What can hang from each mark:
mulud: gavit
bedu: dutan gavit
kipobe: dufif mati
dutan: mulud
dufif: dutan kipobe
mati: kipobe
gavit: bedu dufif mati mulud

Each row was made from one small tree. The marks that hang from a mark follow it in brackets, in alphabetical order. Every link used is in the known rows. Write each row's tree.
Known rows:
gavit[bedu mati mulud]: [-29 -11  28 -11   4  -2   3  12  17  37 -37  19  44  11   5  -5  -2 -30
   8  -7  11 -16 -20 -16   6]
mulud[gavit[dufif[dutan] mati[kipobe]]]: [-18  13  -6  24   3  -7   6  15   8   9 -20  20  -2 -17  35   3  -4  23
 -26  -6 -27 -17 -11   7  -3]
dufif[dutan[mulud[gavit]] kipobe[mati]]: [ 21  15 -31  13   1  27  -7 -22 -18 -32  -7 -40 -68  -5   6 -18  10  -2
  14  14 -14  33  17  25 -25]
gavit[dufif[dutan[mulud]]]: [ 11  -7  29   4  -8  23 -12 -24 -12  -5  -5 -23   5  -3  11  21 -11  -7
  16   4  -3   4  16 -15  19]
mati[kipobe[dufif]]: [ 20 -13   1 -10   1 -14  13 -29   0 -33  50  31 -22   5 -18   0 -17   4
 -12   1  20  19   4  13  -3]
dutan[mulud[gavit[mati[kipobe[dufif]]]]]: [ 19  23 -16  -3 -24 -27  34  -9  -2 -24  18  -9 -31  10  -8 -10   4  -2
 -11 -10 -18  14  -5  22 -12]
bedu[dutan gavit[mati mulud]]: [-23 -19 -22 -46   0  -2 -25  50  -9  17  29 -27  46 -13 -24   3  24   7
   9 -13  38 -48  12  -1  -9]
bedu[dutan gavit[dufif mati]]: [-21 -10 -17 -12  13 -12 -11  50   3  19  22  -6  45   2 -25  -2   6  31
  -6 -10  21 -41   6  -9   8]
dutan[mulud[gavit[mati]]]: [-13  18   3   3 -26  -2  29   2 -21 -12  -4 -22   9  25  -7  -9  11   3
  -4  -8 -25   0   2  10 -11]
kipobe[dufif[dutan] mati]: [ -1 -29   3   1  -2  27 -23 -33  13 -35  33   0 -51  -6   4 -18   7 -25
  -4  -2 -10  16  13  22 -22]
bedu[dutan[mulud]]: [ 26  -9   4 -26 -15  -7  -7  -2 -31 -11  35 -43  27   3 -29  12   4  -2
  19  11  23  -1  19 -13   6]
bedu[gavit[dufif mati[kipobe]]]: [ -4  -8 -28   1  18 -24   8  14   7  -4  23  31  -3   9 -30  -6 -19  35
 -21  -5  19 -31  -2   4  18]
kipobe[dufif[dutan[mulud]] mati]: [ 25 -18  -2  -6 -17  21 -20 -46   2 -39  31 -36 -62  -3  -5 -16   5 -38
  12   2 -12  21  21  15 -11]
kipobe[mati]: [  6 -21   2   2  10  13  -1 -20  -7 -27  29  16 -22  29 -28 -29  -8 -10
 -12   6   2   4   2  14  -8]
gavit[dufif[dutan] mati[kipobe] mulud]: [ -6 -13   8  -1  12   2 -19  10  17  24 -26   1   4 -26  34   8 -10 -14
   0 -12  10 -30  -3  -9   7]
dufif[dutan[mulud] kipobe[mati]]: [ 27  -5 -29   8   3  21 -24 -45 -14 -38   4 -47 -73  -6 -10 -20  -9 -17
  28  21   9  30  26  12 -11]
mati[kipobe[dufif[dutan[mulud]]]]: [ 36 -13 -10 -13 -23  -5 -12 -51 -11 -41  39 -23 -50 -26  -1  18  -8 -11
  10  10  12  23  22   8   5]
gavit[bedu dufif mati]: [-27   1  35  21  18 -11  16  13  29  41 -42  42  46  29   3  -8 -20  -6
  -7  -3 -10  -7 -23 -24  21]
mulud[gavit[bedu]]: [-18  11  26   5   3   6  20   8  -5  13 -13  52  36  19   4   9   6  12
 -15   1 -12  15 -22  -2   1]

Which tree is each row?
[  6 -21  -7  -7  -6  -1 -14 -39   2 -34  42  14 -36 -30   9  14  -9   1
  -7   5  14  18  14  13  -5] | mati[kipobe[dufif[dutan]]]
[  3   6  12  -6 -33  25   2 -23 -15 -28  15 -23 -19 -10  19  21  23  -5
   6  -8 -25  29  15  17 -18] | kipobe[dufif[dutan[mulud[gavit]]]]
[-41  17  14  13  -4  -8  26  18   8  19 -30  38  34  23   9  -7   7   6
 -18  -4 -27  -3 -28   0  -5] | mulud[gavit[bedu mati]]
[ -8  -1  37  -9  23 -10  -9  57  28  78 -48   5  78  -2  15   1   7 -27
  15  -9  18 -32 -25 -38  14] | gavit[bedu[dutan] dufif mati mulud]
[  0   5  12  20  23 -34  19   5  29  31 -30  52  21  15  -3  -9 -30   2
 -15   5   5 -14 -29 -23  30] | gavit[bedu dufif mati[kipobe]]
[-14  15   5  26  21  32  -2   9  -3   5 -30  11  -7 -10  35  14  -3  30
   3   1  -8  33   5  11 -16] | mulud[gavit[dufif[dutan kipobe]]]
[  0 -14 -27  14  20  24 -26 -30  -2 -32   7 -12 -61 -10  -2 -23  -9  -3
  11  18  11  25  20  18 -20] | dufif[dutan kipobe[mati]]
[  1  14 -29   4 -28 -16   3 -13 -19 -22   0 -28 -30 -21  13   8   7   6
  -8   3 -22 -11   5  11  -7] | dufif[dutan[mulud[gavit[mati[kipobe]]]]]
[ -3  21 -23  -3   4 -45  13  41   6  28  -7  22  30 -14   0  -2  11  16
 -19   7  -2 -22 -29 -13  -1] | mulud[gavit[bedu[dutan] mati[kipobe]]]
[-14  25  12   7 -18 -13  31   5  -2  14 -34   3  24  25  -3  -5   7  -8
  -1   0 -29   2 -19  -7   6] | dutan[mulud[gavit[bedu mati]]]
[  3  13  22  -2 -25  17   1 -21   2  -1 -13   0  -5 -13  23  23  18 -17
  10   1 -27  32  -5  -1  -5] | kipobe[dufif[dutan[mulud[gavit[bedu]]]]]
[ 36  35  -3   2  14   5  10  34 -20  21 -16 -34  18   6  -3   7   9  23
  21   4  11  27   6  -7  -5] | bedu[dutan[mulud[gavit[dufif[kipobe]]]]]
[ 30  -6  -8 -28   3   0 -14  24 -22   4  37 -28  33   4 -41  19   7  22
  14  -1  32 -19  20 -17  22] | bedu[dutan[mulud] gavit[dufif]]
[-45 -18 -13   5   3  14 -18  12   9   3   4   5  12 -11   2   7  -1  26
  -9  -9   0 -31  15   3   6] | bedu[gavit[dufif[dutan] mati]]
[  9   2  25   4  28 -21  10  22  31  54 -48  42  32   7  11  -3 -18 -23
   0  -7  17 -23 -33 -27  26] | gavit[bedu dufif mati[kipobe] mulud]
